Every row comes from one small tree of marks. The marks that hang from a mark follow it in brackets, in the order of their numbers. Every link used is in the known rows. Which tree was each row made from?
Known rows:
Z_210(Z_608(Z_334 Z_430 Z_716)): [-1.88  2.42 -1.32  0.94  2.39 -0.64  2.60  0.08 -1.91  3.03  0.74 -0.88
  2.05 -1.05 -3.14  0.40 -0.51 -4.12 -0.47 -0.66 -1.44 -2.16  1.63]
Z_334(Z_889): [ 2.63  4.33 -1.63  0.84  1.53  0.67  2.46  1.98  1.30  0.43  0.65  0.59
  4.69 -0.98 -4.34 -0.48  0.21 -3.33 -1.55  0.26 -1.71 -2.24  1.92]
Z_889(Z_210(Z_608(Z_334 Z_430)) Z_716): [ 0.37  1.85  1.78  0.23  3.09  0.44  2.31 -0.29 -3.13  1.79 -0.16 -1.32
  1.42 -1.76 -1.30  0.55 -0.22 -4.01  1.13 -2.57 -3.16 -1.20  0.29]
Z_889(Z_716(Z_608(Z_334 Z_430))): [ 0.29  2.26 -0.20  1.62  2.15  0.04  0.24  0.54 -0.33  0.50 -0.20 -0.34
  3.01 -1.20 -2.33  0.69 -0.30 -3.41  1.58 -1.88 -2.13 -1.50  0.51]
Z_608(Z_334(Z_889(Z_716)) Z_430): [-0.15  2.81 -0.02  1.58  1.82  0.57 -1.00  0.11 -0.81  1.22  0.30  0.02
  1.77 -2.02 -3.47  0.03 -0.05 -3.15 -0.22 -1.25 -2.86 -2.15  1.30]
Z_608(Z_430 Z_716(Z_889)): [ 0.70  3.69 -2.95  1.33  1.57 -0.10  1.69 -0.02 -0.11  1.05  0.47 -0.25
  3.16 -0.48 -3.92  0.05  0.07 -3.34  0.17 -0.93 -2.39 -2.42  1.41]
Z_889(Z_210 Z_716(Z_608(Z_334 Z_430))): [ 0.46  2.70  1.23  1.55  2.93  0.31  0.73 -0.03 -1.46 -0.03 -0.46 -0.51
  2.77 -1.30 -0.40  0.81 -0.20 -3.31  2.26 -2.30 -3.59 -1.65  0.02]
Z_430(Z_608(Z_716(Z_889))): [ 2.46  5.16 -3.89  1.25  1.99  0.29  3.12  0.34  0.92  0.65  0.50 -0.47
  3.84 -0.61 -6.00 -0.10  0.20 -3.87  0.49 -1.72 -1.86 -3.36  1.45]
Z_716(Z_608(Z_334 Z_430) Z_889): [ 0.48  2.12 -0.54  2.51  2.05  0.00  0.74  0.28  0.11 -0.54  0.38 -0.09
  2.70 -0.76 -0.76  1.93 -0.27 -3.47  1.30 -1.09 -2.15 -3.24 -0.06]
Z_334(Z_608): [ 2.69  3.19 -1.34  0.48  2.94  0.33  3.15  2.48  0.71 -0.07  0.77 -0.19
  5.14 -1.45 -3.43 -0.27 -0.21 -4.39 -1.11 -0.07 -1.22 -3.25  1.86]
Z_889(Z_210 Z_430(Z_608) Z_716): [ 4.02  5.02 -0.03  0.11  2.95  1.31  3.45  0.25  0.18  0.03 -0.51 -0.67
  4.25 -0.78 -4.26  0.02  0.67 -3.79  2.17 -3.81 -3.83 -2.19  0.34]
Z_334(Z_608(Z_716)): [ 1.02  4.03 -2.28  0.76  2.92 -0.15  2.57  1.85  0.04  1.36  0.78 -0.11
  4.86 -1.05 -4.24 -0.94 -0.21 -4.54 -1.03  0.03 -1.73 -2.99  2.57]
Z_608(Z_716): [ 1.26  4.58 -2.98  0.57  2.13 -0.44  2.88  1.18  0.78  1.28  0.16  0.01
  5.15 -0.50 -5.63 -0.85  0.06 -3.44 -0.32  0.00 -2.03 -1.71  2.54]
Z_210(Z_608(Z_334(Z_889) Z_430 Z_716)): [-2.03  2.95 -0.97  1.49  1.84  0.06  1.44  0.29 -1.90  3.58  1.21 -0.17
  1.29 -1.35 -3.07  0.03 -0.47 -4.11 -1.53 -0.35 -1.88 -2.65  1.63]
Z_889(Z_430): [ 3.49  4.03 -1.02  0.43  2.25  0.37  3.24  1.38  1.49  0.10 -0.09  0.09
  5.50 -0.11 -3.94  0.42  0.44 -3.55  0.29 -0.96 -2.38 -2.02  1.26]
Z_608(Z_334 Z_430): [ 0.18  2.39 -1.05  1.42  2.55 -0.27  1.67  0.58 -0.07 -0.02  0.60 -0.50
  2.71 -1.53 -2.35  1.10 -0.34 -2.87  0.14 -0.21 -1.33 -2.82  1.33]
Z_334(Z_608(Z_430) Z_889(Z_210 Z_716)): [ 1.76  3.27  1.35  0.92  2.73  1.55  0.49  1.19 -1.62  0.77  0.79 -0.12
  2.88 -2.13 -1.18 -0.77  0.04 -4.18 -0.58 -1.93 -3.67 -2.67  0.99]
Z_210(Z_608(Z_334 Z_716(Z_889))): [-0.16  3.07 -0.94  1.21  2.72 -0.47  2.39 -0.40 -1.58  2.64  0.06 -0.50
  1.93 -0.86 -3.65  0.64 -0.37 -4.77  0.28 -0.92 -2.90 -2.48  1.40]
Z_430(Z_608(Z_334)): [ 1.58  3.72 -2.05  1.27  2.88  0.11  3.25  1.11  0.99 -0.28  0.71 -0.69
  3.49 -1.63 -4.59  0.93 -0.19 -3.33  0.45 -0.91 -0.81 -4.21  1.32]
Z_334(Z_889(Z_430)): [ 3.11  4.48 -0.52  1.03  1.53  0.97  2.08  1.44  1.37  0.74  0.35  0.78
  4.84 -0.36 -3.94  0.04  0.46 -3.65 -0.89 -0.59 -2.88 -2.51  1.32]
Z_430(Z_608(Z_334 Z_716)): [-0.44  4.60 -3.18  1.51  3.02 -0.42  2.53  0.36  0.47  1.08  0.71 -0.60
  3.14 -1.31 -5.57  0.24 -0.26 -3.65  0.51 -0.94 -1.43 -3.91  2.03]

Write each row's tree:
[ 1.31  5.06  0.94  0.46  2.52  0.95  3.42  0.38 -1.33  3.30  0.19  0.30
  3.64  0.04 -2.77 -0.46  0.36 -4.75 -0.57 -1.40 -4.43 -1.57  1.22]
Z_334(Z_889(Z_210(Z_608(Z_716)) Z_430))
[ 0.79  2.46  1.23  2.38  2.84  0.26  1.45 -0.26 -1.05 -1.02  0.11 -0.28
  2.30 -0.86  1.23  2.01 -0.19 -3.40  2.06 -1.73 -3.53 -3.15 -0.57]
Z_716(Z_608(Z_334 Z_430) Z_889(Z_210))
[ 1.55  3.25  1.14  2.10  3.38  0.20  2.13  0.09 -0.47 -1.17 -0.27 -0.01
  3.08 -0.82  0.09  1.73 -0.12 -3.82  2.15 -1.26 -4.04 -3.13 -0.08]
Z_716(Z_608(Z_334) Z_889(Z_210))
[ 3.58  4.98  2.01  1.11  2.23  1.56  1.32  0.72  0.27  0.75 -0.69  0.80
  4.91 -0.15 -1.93 -0.24  0.54 -4.05  1.37 -2.81 -5.11 -1.11  0.17]
Z_334(Z_889(Z_210 Z_430 Z_716(Z_608)))
[ 0.15  5.02 -0.53  1.43  4.10  0.28  2.83 -0.63 -0.47  0.89  0.15 -0.47
  2.81 -0.80 -2.86  0.92  0.07 -3.84  1.90 -2.28 -3.97 -4.17  1.04]
Z_889(Z_210 Z_430(Z_608(Z_334 Z_716)))
[ 2.09  3.54 -0.71  1.41  0.68  1.00  0.19  1.50  0.69  0.94  0.31  0.48
  4.17 -0.83 -3.43 -0.53  0.11 -3.47 -0.27 -1.61 -2.15 -1.08  0.64]
Z_334(Z_889(Z_716(Z_608(Z_430))))
[ 1.71  2.84 -0.41  0.98  1.74  1.29 -0.20  1.71 -0.56  1.27  1.04 -0.02
  3.12 -2.04 -3.53 -0.95 -0.11 -4.20 -1.36 -1.37 -2.19 -2.71  1.37]
Z_334(Z_608(Z_430) Z_889(Z_716))
[-1.92  2.99 -1.96  1.71  2.46 -0.78  1.28  0.01 -0.69  1.43  0.63 -0.34
  2.45 -1.11 -3.18  0.34 -0.38 -3.12  0.17 -0.15 -2.01 -2.77  1.96]
Z_608(Z_334 Z_430 Z_716)
[-0.82  5.02  1.25  1.92  3.59  0.39  0.71 -0.59 -1.04  1.88  0.07  0.74
  2.46 -0.55 -1.68  0.40  0.14 -3.77  0.58 -0.76 -5.57 -3.25  1.54]
Z_608(Z_334(Z_889(Z_210 Z_430)) Z_716)
[-1.02  3.94  0.38  1.33  2.50  0.26  1.73 -0.05 -1.09  3.87  0.51  0.40
  2.49 -0.34 -3.67  0.25 -0.14 -4.92 -0.74 -0.84 -3.46 -2.52  1.59]
Z_210(Z_608(Z_334(Z_889(Z_430)) Z_716))
[-0.71  4.66 -0.32  1.96  2.57  0.02  0.27 -0.15  0.03  2.36  0.30  0.82
  3.01 -0.66 -3.79  0.22  0.07 -3.94 -0.11 -0.45 -4.02 -3.20  1.99]
Z_608(Z_334(Z_889(Z_430)) Z_716)
[ 0.22  4.32  0.99  1.84  3.85 -0.08  1.25 -1.56 -1.56  0.84 -0.55  0.05
  2.33 -0.42 -1.37  1.25  0.18 -4.06  2.36 -1.76 -6.00 -3.34  0.82]
Z_608(Z_334 Z_716(Z_889(Z_210 Z_430)))
[ 0.23  3.14 -2.37  0.12  1.52 -0.13  4.01  1.10 -0.99  2.90  0.85 -0.72
  3.87 -0.53 -4.08 -0.46 -0.17 -4.12 -1.05 -0.71 -0.93 -1.23  1.71]
Z_210(Z_608(Z_430 Z_716))
[ 1.73  3.88 -1.24  1.37  3.14  0.39  3.07  0.57  1.21 -0.14  0.33 -0.46
  3.59 -0.84 -3.84  1.52  0.08 -3.76  1.22 -1.85 -1.87 -4.05  0.82]
Z_889(Z_430(Z_608(Z_334)))
[ 0.82  2.95 -2.28  0.70  1.39  0.05  2.96  0.21 -1.33  2.47  0.51 -0.76
  2.79 -0.38 -3.73  0.12 -0.15 -4.37 -0.37 -1.46 -1.98 -1.75  1.03]
Z_210(Z_608(Z_430 Z_716(Z_889)))
[ 1.57  2.91 -0.98  1.32  1.85  1.01  1.41  2.34  0.17  0.66  1.67  0.16
  3.44 -1.70 -2.34 -0.25 -0.23 -4.06 -2.29 -0.14 -1.11 -3.82  1.49]
Z_334(Z_608(Z_430) Z_889)
[ 1.00  3.93 -1.20  1.28  2.25  0.16  2.45 -0.54 -1.12  0.60  0.16 -0.39
  2.83 -0.48 -2.24  0.15  0.15 -3.26  0.95 -1.45 -3.99 -2.37  0.97]
Z_608(Z_430 Z_716(Z_889(Z_210)))
[-0.18  3.00  1.13  1.88  2.85  0.60  1.15  0.27 -1.12  0.11  0.81 -0.05
  1.84 -1.84 -0.55  0.70 -0.07 -2.88 -0.24 -0.42 -3.18 -3.44  0.86]
Z_608(Z_334(Z_889(Z_210)) Z_430)
[ 3.90  4.33  1.15 -0.12  2.97  0.92  2.49  0.24 -0.32  0.29 -0.98 -0.20
  4.85 -0.57 -3.05 -0.12  0.67 -3.63  1.88 -2.67 -4.78 -0.86  0.76]
Z_889(Z_210 Z_430 Z_716)
[ 0.16  2.28 -0.75  1.97  2.06 -0.19  1.53  0.87  0.46 -0.19  0.42 -0.12
  3.71 -0.88 -1.27  1.39 -0.44 -3.14  0.73 -0.56 -1.14 -2.48  0.59]
Z_716(Z_608(Z_334 Z_430))
[ 1.07  4.24  2.60  2.31  3.26  0.84  1.38  0.46  0.07  0.07  0.00  0.94
  3.78 -0.38  0.31  1.34  0.13 -3.80  1.12 -1.29 -4.57 -3.14  0.07]
Z_716(Z_608(Z_334(Z_889(Z_210 Z_430))))
[ 3.63  3.64  1.99 -0.75  2.80  1.14  3.85  0.40 -1.44  1.88 -0.83 -0.64
  4.31 -0.47 -2.92 -0.10  0.53 -4.62  1.32 -3.03 -4.16 -0.30  0.33]
Z_889(Z_210(Z_608) Z_430 Z_716)
[ 2.15  3.08  1.13 -0.02  1.68  1.47  2.46  0.57 -2.18  2.26  0.33 -0.53
  2.45 -1.21 -2.30 -0.68  0.16 -4.09 -0.61 -2.40 -3.06 -0.69  0.57]
Z_334(Z_889(Z_210(Z_608(Z_430)) Z_716))
[ 0.71  3.01  0.66  0.61  2.17  0.60  0.95  0.66 -1.48  2.81  0.09 -0.17
  2.14 -1.81 -4.35 -0.22 -0.14 -4.56 -0.66 -1.38 -2.63 -1.54  1.25]
Z_210(Z_608(Z_334(Z_889(Z_716))))
[ 1.34  4.25 -0.60 -0.19  2.91  0.05  5.20  0.73 -1.62  2.37  0.11 -0.69
  4.31 -0.31 -3.32 -0.64  0.00 -4.35 -0.24 -0.85 -2.86 -1.00  1.65]
Z_889(Z_210(Z_608(Z_716)))
[-2.17  3.62 -1.66  2.18  2.06 -0.19 -0.10  0.13 -0.63  2.07  1.02  0.34
  1.84 -1.38 -3.32  0.05 -0.29 -3.21 -0.93  0.24 -2.50 -3.12  2.04]
Z_608(Z_334(Z_889) Z_430 Z_716)
[ 1.84  5.95 -2.47  1.38  1.61  1.00  2.36  0.94  1.58  1.85  0.79  0.44
  4.30 -0.28 -6.07 -0.44  0.38 -4.00 -0.48 -1.53 -2.52 -3.52  1.67]
Z_334(Z_889(Z_430(Z_608(Z_716))))
[ 1.83  2.88  2.86 -0.03  3.78  0.67  2.40 -0.56 -2.42  1.98 -0.89 -0.75
  2.63 -0.94 -1.79  0.86  0.15 -4.72  1.89 -3.01 -4.79 -1.28  0.28]
Z_889(Z_210(Z_608(Z_334)) Z_430 Z_716)
[ 2.06  4.30  0.43  1.22  3.94  0.72  3.39  0.03 -0.07 -0.66  0.25 -0.60
  3.24 -0.94 -1.85  1.65  0.18 -3.59  1.88 -2.30 -3.30 -4.30  0.32]
Z_889(Z_210 Z_430(Z_608(Z_334)))
[ 0.35  3.91 -0.37  0.59  1.94  0.76  3.40  0.58 -2.04  3.02  0.96 -0.20
  2.66 -0.71 -2.41 -0.68 -0.09 -4.07 -1.40 -0.99 -2.83 -1.62  1.24]
Z_334(Z_889(Z_210(Z_608(Z_430 Z_716))))
[-0.06  3.28 -2.30  1.07  2.45 -0.08  1.99  1.52 -0.35  1.40  1.31 -0.42
  3.99 -1.17 -3.22 -0.56 -0.39 -4.21 -0.99 -0.38 -1.29 -3.05  2.09]
Z_334(Z_608(Z_430 Z_716))
